Each row was made from one small tree. The marks that hang from a mark follow it in brackets, in the order of their numbers. Every link used is in the known rows. Write each row's tree.
Known rows:
Q_979{Q_444}: [-0.049,-0.415,-0.327,-1.283,0.002,-0.113,0.612,0.452,0.495,-0.119,-0.051,-0.283,-0.007,2.105,-0.290,-0.095,0.145,-0.427,-1.707,-0.069,0.473,-0.073,-0.087,-0.084,-0.131]
Q_434{Q_335}: [-0.208,0.399,0.993,-0.172,1.196,-0.821,-0.637,-0.541,-0.100,-0.436,-0.739,0.026,0.707,-0.461,-0.394,-0.021,-0.316,-0.747,-0.090,-1.907,0.106,0.341,0.004,-0.829,0.032]
Q_18{Q_324{Q_959{Q_606}}}: [0.429,0.293,0.014,-0.303,0.187,-0.056,-0.249,-0.849,-0.668,-0.655,-2.948,0.875,-2.974,-0.613,-0.013,-0.606,-1.628,1.308,-1.611,4.767,2.535,0.086,0.726,-0.821,0.293]
Q_18{Q_324{Q_959{Q_434{Q_746} Q_606}}}: [0.164,0.461,-3.384,-0.103,-0.164,0.228,-0.230,-0.574,-0.403,-0.384,-0.509,1.196,-2.730,-0.958,-0.526,-0.262,-2.003,1.007,-1.874,6.471,2.362,0.271,0.109,0.055,-0.033]
Q_444{Q_979{Q_18}}: [-0.471,0.921,-0.222,-1.838,0.065,0.810,0.254,-0.020,0.630,0.554,-0.142,-0.429,0.034,-0.376,-0.370,1.372,-0.191,-0.127,-4.604,0.061,0.708,-0.130,-0.568,-0.185,-0.353]
Q_979{Q_18{Q_324{Q_959{Q_434 Q_606}}} Q_444}: [-0.339,-0.371,-0.764,-3.684,-0.133,0.415,0.705,1.103,0.489,-0.656,0.399,0.447,-2.837,1.935,-0.358,0.907,-1.474,0.396,-5.003,6.033,2.942,0.151,-0.529,-0.985,-0.321]
Q_18{Q_324}: [0.281,0.016,0.148,0.091,-0.050,-0.345,0.073,0.047,-0.168,-1.444,0.489,0.897,-2.031,-0.148,-0.171,-0.463,-1.125,0.492,-0.324,0.057,1.578,0.027,0.784,-0.723,-0.088]
Q_324{Q_18 Q_959{Q_434}}: [0.533,0.666,0.040,-0.214,0.727,0.180,-0.364,-0.029,0.133,0.850,2.562,-0.618,-0.371,-0.815,0.060,-0.659,-0.434,0.989,-2.786,3.847,1.858,0.509,0.230,-0.969,0.120]
Q_959{Q_324 Q_606}: [0.058,0.118,0.738,0.074,-0.010,0.605,0.158,1.022,-0.030,0.081,-3.914,0.484,-0.827,2.889,0.498,0.102,-0.335,-0.135,-0.557,3.168,0.195,-0.051,-0.205,0.709,0.231]
Q_335{Q_434{Q_746}}: [-0.304,0.416,-2.788,0.281,-0.036,-2.383,0.538,-0.379,-0.258,0.191,-2.882,0.255,0.325,-1.016,-1.845,0.008,0.728,-0.057,-0.030,0.021,-0.388,-0.221,-0.150,0.236,-0.315]
Q_18{Q_324{Q_959}}: [0.476,0.167,0.287,-0.081,0.088,-0.309,-0.173,-1.102,-0.584,-0.867,0.495,0.673,-2.515,-0.626,-0.237,-0.599,-1.368,0.951,-1.289,3.352,2.538,0.114,0.877,-1.239,0.103]
Q_959{Q_434{Q_335 Q_746}}: [-0.523,0.708,-2.204,-0.075,0.960,-0.730,-0.717,-0.332,0.089,-0.328,1.385,0.229,0.869,-0.583,-0.795,0.209,-0.847,-0.804,-0.310,-0.236,-0.192,0.804,-0.521,0.019,-0.239]
Q_973{Q_687 Q_932}: [-0.307,-0.566,-1.658,-0.211,-1.046,0.660,0.053,-0.733,0.734,-0.676,0.340,-1.938,0.575,-0.382,0.962,0.092,-0.085,0.840,-0.239,2.588,-0.517,-0.452,0.063,-0.579,1.229]
Q_444{Q_979{Q_18{Q_324}}}: [-0.233,1.105,-0.178,-1.761,-0.028,0.337,0.321,0.037,0.530,-0.978,0.222,0.591,-2.186,-0.446,-0.546,0.868,-1.178,0.325,-5.056,0.119,2.467,-0.041,0.207,-0.953,-0.761]
Q_973{Q_687}: [-0.332,0.221,-2.206,-0.189,-0.746,0.020,-0.095,-0.296,0.056,-0.714,-0.143,-1.019,0.138,-0.148,1.221,0.323,0.379,0.705,-0.049,-0.020,-0.521,-0.028,-0.033,-0.060,1.072]
Q_606{Q_932 Q_959{Q_324{Q_18} Q_434}}: [1.076,0.564,0.119,-0.287,0.254,0.769,0.144,1.976,1.116,-0.019,3.932,-0.827,-1.123,2.950,1.566,-0.653,-0.149,-0.064,-1.388,1.421,0.504,0.272,0.271,-1.547,-0.055]
Q_606{Q_932{Q_973} Q_959{Q_324{Q_18} Q_434}}: [0.926,1.488,-0.126,-0.462,-0.277,1.448,0.217,2.076,1.062,0.374,4.586,0.308,-0.899,3.434,0.989,0.676,-1.128,0.309,-1.725,1.614,0.939,0.241,0.686,-1.485,-0.090]
Q_18{Q_324{Q_959{Q_434 Q_606}}}: [0.377,0.367,-0.322,-0.410,-0.025,0.202,0.015,0.309,-0.473,-0.734,0.213,0.930,-2.874,-0.392,0.110,-0.416,-1.603,1.010,-1.497,5.885,2.767,0.092,0.122,-0.444,0.050]
Q_606{Q_959}: [0.341,-0.019,-0.254,0.117,-0.233,-0.283,0.142,-0.124,-0.092,1.563,1.015,-0.299,-0.452,0.392,0.638,-0.103,0.089,0.178,0.433,-1.092,-0.371,0.081,-0.063,-3.585,0.110]
Q_959{Q_324{Q_18} Q_434{Q_335 Q_746} Q_606}: [-0.086,1.232,-1.672,-0.234,1.499,-0.298,-0.751,0.647,0.209,0.391,-2.988,0.256,-0.190,1.768,0.076,-0.222,-1.221,-0.328,-2.863,2.256,0.693,1.128,0.011,0.004,0.104]
Q_606{Q_932{Q_973{Q_687}} Q_959{Q_324}}: [0.381,1.095,-2.321,-0.569,-1.370,1.212,0.142,0.486,0.571,-0.534,1.968,-0.429,-0.624,3.545,2.096,1.577,-0.690,0.453,0.120,0.900,-0.597,-0.410,0.382,-1.256,1.166]
Q_959{Q_434{Q_746} Q_606}: [-0.254,0.320,-3.611,-0.308,-0.275,0.518,-0.019,0.626,0.120,0.500,-1.298,0.625,-0.292,-0.111,-0.003,0.437,-0.683,-0.042,-0.646,3.054,-0.348,0.351,-0.754,1.359,-0.185]
Q_689{Q_746}: [-0.312,0.034,1.871,-1.702,-0.082,0.310,-0.302,-0.514,-0.472,0.124,-0.127,-0.332,-0.974,-0.208,-0.684,0.579,-0.139,-0.081,0.984,0.284,-0.171,0.183,-0.325,1.033,-0.189]
Q_959{Q_324 Q_434{Q_746} Q_606{Q_932}}: [0.086,0.145,-3.190,-0.533,-0.162,1.436,0.456,1.083,0.716,-1.447,-0.728,0.102,-0.967,2.789,0.544,0.261,-0.842,-0.659,-0.373,5.315,-0.408,0.037,-0.696,3.678,-0.209]
Q_324{Q_959{Q_606}}: [0.190,0.172,-0.264,-0.237,0.282,0.456,-0.293,-0.967,-0.533,0.762,-3.282,0.024,-0.761,-0.342,0.308,-0.152,-0.541,0.811,-1.262,5.032,0.743,-0.034,-0.206,-0.236,0.403]
Q_606{Q_932 Q_959{Q_434{Q_335 Q_746}}}: [0.002,0.543,-3.280,-0.620,0.818,-0.092,-0.340,-0.552,0.488,-0.427,3.266,-0.304,-0.075,-0.054,0.416,-0.009,-0.513,-1.106,0.502,-0.873,-0.922,0.453,-0.664,-1.424,-0.056]
Q_973{Q_932}: [0.012,-0.924,0.543,-0.216,-0.195,0.643,0.112,-0.273,0.568,-0.291,0.455,-0.788,0.448,-0.247,-0.360,-0.108,-0.417,0.229,-0.116,2.582,-0.095,-0.384,-0.069,-0.238,0.148]
Q_979{Q_18 Q_444}: [-0.545,-0.695,-0.530,-3.460,-0.126,0.482,0.613,0.684,0.854,0.138,0.148,-0.460,0.009,2.485,-0.585,1.331,0.177,-0.691,-3.322,0.130,0.350,-0.116,-0.752,-0.648,-0.226]

Write each row's tree:
[-0.083,-0.419,-0.559,-3.717,0.100,0.802,0.454,-0.043,0.268,-0.628,-2.716,0.230,-2.984,1.731,-0.541,0.771,-1.404,0.585,-5.055,4.682,2.843,-0.068,-0.056,-1.514,-0.124]  Q_979{Q_18{Q_324{Q_959{Q_606}}} Q_444}
[0.497,1.504,-0.365,-0.721,0.094,2.032,0.121,2.437,1.122,-0.974,0.145,0.585,-0.949,2.999,0.854,0.868,-1.708,0.384,-2.431,4.491,1.144,0.130,0.478,2.788,0.118]  Q_959{Q_324{Q_18} Q_434 Q_606{Q_932{Q_973}}}
[0.395,0.306,0.188,-0.167,-0.110,-0.448,0.231,0.005,-0.301,-0.820,3.780,0.895,-2.440,-0.577,-0.291,-0.549,-1.245,0.757,-1.134,4.732,2.939,0.217,0.444,-0.944,-0.222]  Q_18{Q_324{Q_959{Q_434}}}
[0.665,0.075,-0.860,-0.863,0.243,1.060,0.286,0.357,0.160,-2.471,1.193,0.438,-3.310,-0.311,0.688,-0.607,-1.560,0.807,-1.123,6.455,2.253,-0.253,0.353,1.827,0.083]  Q_18{Q_324{Q_959{Q_434 Q_606{Q_932}}}}
[0.185,0.385,-2.391,0.307,-0.675,-0.086,0.228,0.970,0.058,1.522,2.780,0.376,-0.546,3.011,0.128,0.311,-0.393,-0.384,0.069,2.174,-0.422,0.508,-0.605,-2.589,-0.325]  Q_606{Q_959{Q_324 Q_434{Q_746}}}
[0.011,1.075,-0.029,-1.848,0.175,0.496,0.075,-1.141,-0.152,-0.451,0.333,0.341,-2.517,-0.899,-0.862,0.807,-1.535,0.808,-5.865,3.294,3.134,-0.034,0.329,-1.505,-0.354]  Q_444{Q_979{Q_18{Q_324{Q_959}}}}
[0.423,1.280,-3.419,-1.058,-0.136,1.946,-0.710,-0.839,0.147,-1.049,-2.328,-1.141,-0.874,-0.663,1.785,0.782,-1.579,1.990,-3.476,4.585,1.080,-0.131,0.861,1.142,1.574]  Q_324{Q_18 Q_959{Q_606{Q_932{Q_973{Q_687}}}}}
[0.318,0.875,0.940,-0.699,1.896,0.588,-0.577,1.488,1.146,-1.581,-1.336,-0.478,-0.743,2.358,1.113,-0.671,-0.672,-0.582,-2.156,1.924,0.683,0.501,0.032,1.596,0.167]  Q_959{Q_324{Q_18} Q_434{Q_335} Q_606{Q_932}}
[0.360,0.768,0.998,0.036,0.362,0.047,0.034,1.905,0.661,0.174,1.983,-0.033,-0.593,2.592,0.403,-0.352,-0.243,0.164,-2.018,2.138,1.140,0.575,0.281,-0.184,-0.286]  Q_959{Q_324{Q_18} Q_434}
[-0.310,-0.504,-0.267,-3.382,-0.205,0.073,0.706,0.709,0.838,-1.376,0.504,0.292,-2.311,2.340,-0.572,0.829,-0.912,-0.193,-3.668,-0.088,2.045,0.159,0.110,-1.079,-0.597]  Q_979{Q_18{Q_324} Q_444}
[-0.231,0.715,1.433,-0.144,1.093,-0.137,-0.294,1.435,0.208,-0.460,-1.796,0.525,-0.144,2.599,0.434,0.298,-0.581,-0.958,-0.555,2.544,0.302,0.527,-0.563,0.114,0.029]  Q_959{Q_324 Q_434{Q_335} Q_606}
[0.362,0.666,0.732,-0.098,0.563,0.587,-0.400,1.112,0.103,0.428,-4.374,-0.170,-0.940,2.372,0.792,-0.492,-0.487,0.469,-2.394,2.287,0.819,0.403,0.571,-0.053,0.327]  Q_959{Q_324{Q_18} Q_606}
[-0.191,0.906,-3.179,-0.957,-1.070,1.364,-0.034,-0.054,0.466,-1.972,1.591,-0.411,0.225,0.289,1.403,1.528,-0.715,0.773,-0.041,0.601,-0.538,-0.474,0.293,2.276,1.116]  Q_606{Q_932{Q_973{Q_687}}}
[0.736,0.392,0.133,-0.649,0.862,1.356,-0.251,0.997,0.585,-1.170,-3.509,-0.726,-1.518,2.469,1.469,-0.665,-0.527,0.130,-2.084,2.678,0.607,-0.113,0.587,2.011,0.372]  Q_959{Q_324{Q_18} Q_606{Q_932}}
[0.555,0.565,-0.013,-0.942,1.381,0.282,-0.495,-0.355,0.150,-2.626,0.259,0.519,-2.849,-0.767,0.387,-0.636,-1.841,0.095,-1.305,4.619,2.301,0.117,0.142,0.796,0.315]  Q_18{Q_324{Q_959{Q_434{Q_335} Q_606{Q_932}}}}
[0.550,0.254,0.671,0.259,-0.533,-0.125,0.577,1.892,0.267,1.423,3.642,0.281,-0.644,3.308,0.636,0.238,0.103,-0.403,0.307,1.702,0.018,0.229,-0.389,-2.931,-0.170]  Q_606{Q_959{Q_324 Q_434}}
[-0.372,-0.202,-3.443,-3.421,-0.344,0.162,0.618,-0.248,0.536,-0.579,3.054,0.352,-2.248,1.546,-1.539,1.193,-1.563,0.133,-4.753,4.927,2.693,0.257,-0.300,-0.955,-0.461]  Q_979{Q_18{Q_324{Q_959{Q_434{Q_746}}}} Q_444}
[0.618,0.606,-0.119,-0.638,0.630,1.500,0.082,2.180,1.198,-1.204,-0.468,-0.504,-1.350,2.573,1.475,-0.456,-0.465,0.048,-1.982,3.847,0.794,0.201,0.039,2.474,0.069]  Q_959{Q_324{Q_18} Q_434 Q_606{Q_932}}
[-0.168,0.896,-4.547,-0.839,-0.612,1.959,0.281,0.870,0.592,-1.010,0.439,1.026,-0.318,0.205,0.036,1.525,-2.086,0.052,-0.655,3.618,-0.280,-0.131,-0.433,3.794,-0.058]  Q_959{Q_434{Q_746} Q_606{Q_932{Q_973}}}
[-0.030,1.116,-0.397,-1.980,0.232,0.821,-0.023,-0.967,-0.047,-0.212,-2.892,0.302,-2.972,-0.889,-0.361,0.876,-1.758,1.153,-6.294,4.749,3.247,-0.109,-0.017,-0.963,-0.098]  Q_444{Q_979{Q_18{Q_324{Q_959{Q_606}}}}}
[0.229,0.103,-0.029,-0.674,-0.080,1.422,0.707,2.148,0.898,-1.715,-0.025,0.066,-1.184,3.303,1.311,0.232,-0.263,-0.542,0.014,4.818,-0.112,-0.135,-0.628,3.133,0.057]  Q_959{Q_324 Q_434 Q_606{Q_932}}
[-0.183,-0.558,-0.195,-3.351,-0.057,0.238,0.359,-0.430,0.354,-0.689,0.826,0.056,-2.473,1.830,-1.094,0.868,-1.263,0.413,-4.596,3.559,2.906,-0.126,0.367,-1.840,-0.120]  Q_979{Q_18{Q_324{Q_959}} Q_444}
[-0.028,1.188,-1.440,0.205,1.448,-0.545,-0.770,0.221,0.335,0.099,0.380,0.060,0.225,1.871,-0.525,-0.257,-0.920,-0.627,-2.562,0.648,0.595,1.220,0.314,-0.693,-0.070]  Q_959{Q_324{Q_18} Q_434{Q_335 Q_746}}
[0.263,1.068,0.778,-0.334,1.889,-0.708,-0.914,-0.650,0.165,0.540,1.834,-0.677,0.080,-1.273,-0.296,-0.731,-0.691,0.240,-2.954,2.009,1.775,0.977,0.380,-1.939,0.316]  Q_324{Q_18 Q_959{Q_434{Q_335}}}
[0.708,-0.016,-0.715,-0.736,0.417,1.136,-0.136,-0.865,-0.171,-2.266,-1.984,0.342,-3.628,-0.378,0.509,-0.697,-1.642,0.978,-1.227,5.221,2.123,-0.288,0.695,1.260,0.315]  Q_18{Q_324{Q_959{Q_606{Q_932}}}}
[0.512,0.699,-0.517,-0.541,0.759,0.507,-0.446,0.259,0.013,0.885,-0.747,-0.598,-1.117,-0.756,0.529,-0.593,-0.659,1.392,-3.093,5.226,1.744,0.386,0.045,-0.457,0.299]  Q_324{Q_18 Q_959{Q_434 Q_606}}
[-0.231,0.086,0.366,-2.212,-0.085,0.262,0.070,-0.849,-0.153,-0.729,0.740,0.209,-2.605,-0.138,-0.811,0.746,-1.347,0.842,-3.065,3.454,2.403,0.217,0.370,-1.540,-0.171]  Q_979{Q_18{Q_324{Q_959}}}
[0.302,0.620,-4.100,-0.845,0.803,1.482,-0.378,-0.735,0.363,-0.491,-0.696,-0.882,-1.157,-1.030,0.554,-0.669,-1.231,0.825,-2.996,5.921,1.073,0.430,-0.120,2.083,0.392]  Q_324{Q_18 Q_959{Q_434{Q_746} Q_606{Q_932}}}
[-0.198,0.889,-3.615,-1.053,-0.986,1.582,-0.066,0.239,0.457,-1.835,-2.029,-0.166,-0.443,0.247,1.995,1.409,-1.182,1.095,-0.500,2.141,-0.397,-0.601,0.135,2.553,1.398]  Q_959{Q_606{Q_932{Q_973{Q_687}}}}
[-0.006,1.175,0.045,-2.083,-0.045,0.651,0.298,-0.031,0.258,-0.403,3.557,0.472,-2.481,-0.954,-0.840,1.002,-1.336,0.615,-5.763,4.711,3.352,0.123,-0.117,-1.045,-0.589]  Q_444{Q_979{Q_18{Q_324{Q_959{Q_434}}}}}
[0.255,1.098,0.531,-0.576,1.973,-0.261,-1.057,-0.480,-0.236,0.674,-1.557,-0.510,-0.485,-1.190,0.230,-0.746,-0.865,0.619,-3.239,3.543,1.877,0.961,0.077,-1.467,0.666]  Q_324{Q_18 Q_959{Q_434{Q_335} Q_606}}
[-0.345,-0.015,0.667,-3.592,0.976,-0.560,0.101,0.209,0.650,-1.385,2.983,0.263,-2.015,1.495,-1.124,0.828,-1.460,-0.500,-4.556,2.839,2.937,0.482,-0.283,-2.222,-0.172]  Q_979{Q_18{Q_324{Q_959{Q_434{Q_335}}}} Q_444}
[-0.354,1.689,0.712,-1.947,1.285,-0.186,-0.428,-0.748,0.412,-0.783,2.678,0.296,-1.808,-1.284,-1.116,0.973,-1.637,0.017,-5.855,2.909,3.242,0.458,-0.080,-1.719,-0.421]  Q_444{Q_979{Q_18{Q_324{Q_959{Q_434{Q_335}}}}}}
[0.263,0.786,-2.567,0.072,0.321,0.629,-0.085,1.264,0.319,0.561,-2.101,0.217,-0.949,2.317,0.167,-0.140,-0.870,0.421,-2.688,3.936,0.752,0.712,0.002,0.793,0.073]  Q_959{Q_324{Q_18} Q_434{Q_746} Q_606}
[0.053,0.149,-4.201,-0.816,0.194,1.535,-0.034,-0.790,0.102,-0.814,-0.159,-0.269,-1.132,-0.441,0.477,0.001,-0.980,0.376,-1.023,6.742,0.332,0.014,-0.607,2.825,0.170]  Q_324{Q_959{Q_434{Q_746} Q_606{Q_932}}}
[0.223,0.724,1.573,0.204,0.746,-0.952,-0.299,1.122,0.305,0.908,2.742,0.240,0.020,2.995,0.494,0.103,-0.184,-0.887,0.212,-0.210,-0.058,0.690,-0.352,-3.838,-0.139]  Q_606{Q_959{Q_324 Q_434{Q_335}}}
